Each row comes from the steps of one path. Every step used is in the known rows, and no mark comes twice. Write the path behind each row, first mark first.
Known rows
v/t/s/x/e/f: [ 0.88  0.41 -2.15 -3.11  0.02 -2.91  0.90  0.38 -0.69 -1.16 -0.73 -0.31
  2.44  0.65  0.67 -1.55  4.15  1.88 -0.40 -0.09  0.50 -0.47 -1.36]
m/q/v/t/e/s: [ 2.80 -0.80 -1.73 -2.37 -2.18 -2.60 -1.65  0.02 -1.57 -0.86 -0.07  1.76
  0.41 -1.71  0.15  0.36  6.23 -0.15  0.85  1.08 -0.88  1.64 -1.03]
v/t/s: [ 1.27 -0.34  0.31 -3.03 -2.10 -0.74  0.10  0.22 -0.12 -3.33 -0.29 -0.14
  2.02  0.25  0.02  0.39  2.34  0.63  1.09  0.60  0.29  1.43 -0.55]
e/x: [-0.50  0.93 -0.89 -0.34  0.16 -0.52  0.48 -0.02 -0.04 -0.96 -0.48 -0.02
  0.33  1.13 -0.13  0.04  2.75  0.76  1.07  0.12 -0.21 -0.48 -0.72]
x/e/f: [ 0.09  0.24 -1.46 -0.26  0.90 -1.36  0.44  0.36 -0.38  3.27 -0.09  0.01
  0.51  0.77  0.66 -1.01  1.70  1.02 -1.88 -0.33  0.27 -1.09 -0.91]
t/s/x/e: [-0.05  0.50 -4.98 -1.78  0.64 -2.41 -0.39  0.34  0.17 -2.63 -0.27 -0.62
  2.25  1.56  0.51 -1.02  3.36  1.75  2.34 -0.53  1.33 -1.44 -0.62]
t/s/x: [ 0.63  0.57 -2.08 -1.76  0.07 -0.92 -0.78  0.09 -0.28 -1.87 -0.69 -1.53
  2.21  0.36  0.36 -0.90  4.62  1.14  2.68 -0.28  0.35 -0.09 -0.40]
q/v/t/e/f/b: [ 2.16 -0.02  0.51 -1.76 -1.31 -1.06 -0.29  0.92 -1.56  8.54 -0.44 -2.17
  2.44 -0.12  0.30 -0.91  2.45  0.85 -0.51  0.21 -0.58  2.25 -0.63]
g/e/x: [ 0.01  1.52 -1.53 -0.32  0.53 -1.12 -1.39 -0.18 -0.14 -3.28 -0.33 -0.96
  0.79  2.15  0.00 -0.87  5.93  0.59  1.14 -0.07  0.06 -0.32 -1.18]
a/q/v/t/e/f: [ 2.11 -0.94  1.03 -3.05 -2.55 -1.76 -0.34  0.15 -1.29  4.05 -0.03  1.24
  1.69 -0.13  0.22  0.66  3.14  0.42 -1.78  0.13 -1.60  1.53 -0.59]
f/t/s/x/e: [ 0.41  1.01 -3.80 -1.56  0.92 -2.14 -0.02  0.24 -0.37 -5.54 -0.46 -1.55
  2.38  3.11  1.46 -1.92  3.69  1.22  1.32 -1.50  1.40 -1.90 -0.19]
e/f/t: [ 1.26  1.00  2.87  0.21  0.65  0.34  0.52  0.02 -1.53 -0.15 -0.59 -2.09
  0.45  1.64  1.65 -1.95  2.42 -0.34 -3.00 -1.26 -0.42 -0.53 -0.04]
q/v: [ 0.82 -0.51 -0.53 -0.14 -0.23 -0.20 -0.84  0.27 -0.40  4.73  0.59  1.11
  0.21 -0.33 -0.04 -0.15  1.33  0.12 -0.42 -0.15 -0.89  0.55  0.63]
e/s: [ 0.35  0.00 -0.56  0.14 -0.68 -0.90 -1.65 -0.41 -0.38 -2.72 -0.50  0.81
 -0.92 -2.18  0.12  0.20  4.34 -0.46  1.92  0.46 -0.25  0.05 -0.60]
x/e: [-0.65 -0.05 -3.10 -0.11  0.60 -1.57  0.41  0.25  0.43 -1.05  0.37  0.87
  0.26  1.25  0.24 -0.19 -0.56  0.65 -0.15 -0.35  0.98 -1.35 -0.27]
m/q/v/t: [ 1.84 -1.04  0.09 -2.00 -0.79 -1.25  1.87  0.48 -0.83  2.82  0.60  2.40
  0.10 -0.15 -0.22  0.14 -0.59 -0.37 -2.74  0.27 -1.05  1.77  0.18]
f/e: [ 0.32  0.37  0.54 -0.12 -0.18 -0.10 -0.23 -0.47 -0.70 -1.59 -0.63 -2.15
  1.21  0.73  1.10 -0.14  4.31 -0.58  1.15 -0.42 -0.32 -0.80  0.02]
m/q/v/t/s/x/e: [ 1.48 -0.26 -4.98 -3.23  0.24 -3.29  1.08  0.74 -0.52 -0.17  0.23  1.27
  2.27  1.58  0.40 -0.96  3.12  1.37  0.03 -0.53  0.53 -0.09 -0.47]
a/q: [-0.37 -0.67  0.39 -0.46 -1.12  0.02  0.52 -0.21  0.48 -0.34  0.10  1.61
 -0.31  0.33 -0.10  1.85 -0.89 -0.85 -0.08 -1.02 -0.57 -0.19  0.45]
t/x/e: [-1.84 -0.39 -2.96 -0.50  0.26 -2.30  0.65  0.83  0.33 -1.46  0.55 -0.28
  1.24  2.59  0.40  0.49 -1.57  0.85  1.75 -1.54  0.55 -1.13 -0.46]
f/t: [ 0.72  0.76  1.56  0.31  0.34  0.26  0.48 -0.12 -0.78 -3.88 -0.22 -1.33
  0.20  2.07  1.28 -1.08  0.53 -0.75 -1.39 -1.27  0.11 -0.61  0.61]

Which path is each row?
[ 0.87  1.51 -0.88 -0.98 -0.48 -0.99 -0.58 -0.07 -1.09 -4.83 -0.71 -2.02
  1.80  3.45  1.09 -0.91  5.53  0.87  1.16 -0.41  0.11 -0.82 -0.81] | f/t/e/x
[-0.85  0.44 -4.34 -0.72  1.49 -2.58  0.63  0.13  0.26 -3.10 -0.06  0.57
  0.69  1.10  0.33 -1.15 -0.01  1.17  0.74 -0.52  0.96 -1.83 -0.29] | s/x/e
[ 0.67  0.58 -1.12 -2.76 -1.70 -2.20  0.23 -0.01 -0.54 -4.78 -0.57  0.05
  1.76  1.46 -0.12  0.11  3.52  1.32  1.40  1.25 -0.11  0.58 -1.41] | v/t/e/x
[-0.09  0.63 -2.44 -0.77  1.64 -2.32  0.70  0.22 -0.60  1.60 -0.50 -0.36
  0.93  0.45  0.69 -1.84  2.33  1.51 -1.26 -0.50  0.26 -1.53 -0.96] | s/x/e/f
[-0.26 -0.03 -3.43 -0.07 -0.08 -2.19 -1.31 -0.17  0.03 -3.76 -0.17  1.60
 -0.75 -1.08  0.35  0.10  3.82  0.08  1.79  0.11  0.59 -1.12 -0.78] | x/e/s
[ 1.59  0.69  0.06 -0.70 -0.76 -0.53 -1.19 -0.05 -1.23 -4.31 -0.29 -2.26
  1.67  2.53  1.41 -0.94  3.09  0.07  0.10 -0.63  0.34 -0.41 -0.12] | f/t/e
[ 0.60  1.31 -0.71 -0.42  1.90 -1.74  1.04  0.12 -1.32 -2.62 -0.71 -1.76
  1.00  2.51  1.88 -2.75  2.54  0.61 -2.43 -1.70  0.35 -2.12 -0.25] | s/x/e/f/t
[ 0.21 -1.10 -3.43 -1.79 -0.91 -3.94  0.34  0.72 -0.83 -1.39  0.52  2.44
  0.18  0.06  0.35  0.64  2.86 -0.05  1.19 -0.87 -0.66  0.47 -0.86] | m/q/v/t/x/e/s
[-1.01 -0.04 -1.29 -0.52  0.59 -2.09  0.57  0.85 -0.50  2.90  0.09 -1.16
  1.47  1.91  0.74 -0.36  1.17  1.19 -0.33 -1.44 -0.15 -0.85 -1.15] | t/x/e/f
[-1.37 -0.34 -3.42 -0.33 -0.39 -3.01 -1.14  0.34 -0.09 -4.06  0.01  0.58
  0.20  0.11  0.52  0.76  3.20  0.31  3.41 -0.98  0.20 -0.85 -0.99] | t/x/e/s
[ 1.75 -0.16 -2.47 -2.96 -1.55 -3.50 -1.95 -0.30 -1.29 -4.10 -0.63  1.26
  0.99 -2.14  0.19 -0.72  6.03  0.78  2.41  1.04 -0.87  0.98 -0.72] | q/v/t/e/s/x
[ 1.63  0.95 -0.52 -1.17  0.09 -0.55 -0.50  0.45 -1.17 -0.56 -0.58 -2.61
  2.59  3.08  1.88 -1.70  6.11  0.90 -0.76 -1.44  0.77 -1.04 -0.65] | x/e/f/t/s
[ 0.24  0.15 -4.07 -3.20 -0.25 -3.20  0.80  0.31  0.12 -5.51 -0.36  0.46
  2.34  1.17  0.34 -0.86  2.01  1.57  1.46 -0.09  1.24 -0.71 -0.74] | v/t/s/x/e
[-0.88  0.23 -2.24 -0.13 -0.16 -2.75 -0.82  0.23 -0.70 -6.85 -0.14 -0.46
  0.26  1.54  1.42 -0.14  3.45 -0.30  2.36 -1.81  0.30 -1.31 -0.55] | f/t/x/e/s
[-0.69 -1.48 -2.61 -2.25 -2.25 -3.97 -0.18  0.31 -0.11 -3.07  0.47  3.45
  0.08 -0.26  0.17  2.08  1.93 -0.40  2.40 -1.29 -0.93  0.24 -0.30] | a/q/v/t/x/e/s
[ 1.66 -1.17  0.16 -3.60 -3.08 -0.89 -0.16  0.26 -0.15  0.52  0.27  1.88
  1.97  0.19 -0.12  1.51  2.68 -0.01  0.79 -0.34 -0.84  1.74  0.29] | a/q/v/t/s
[ 1.76  0.61 -0.67 -0.57 -1.33 -1.35 -2.64 -0.46 -1.46 -6.71 -0.75 -1.24
  0.55  0.11  1.35 -0.65  7.00 -0.41  2.06 -0.06 -0.01 -0.32 -0.66] | f/t/e/s
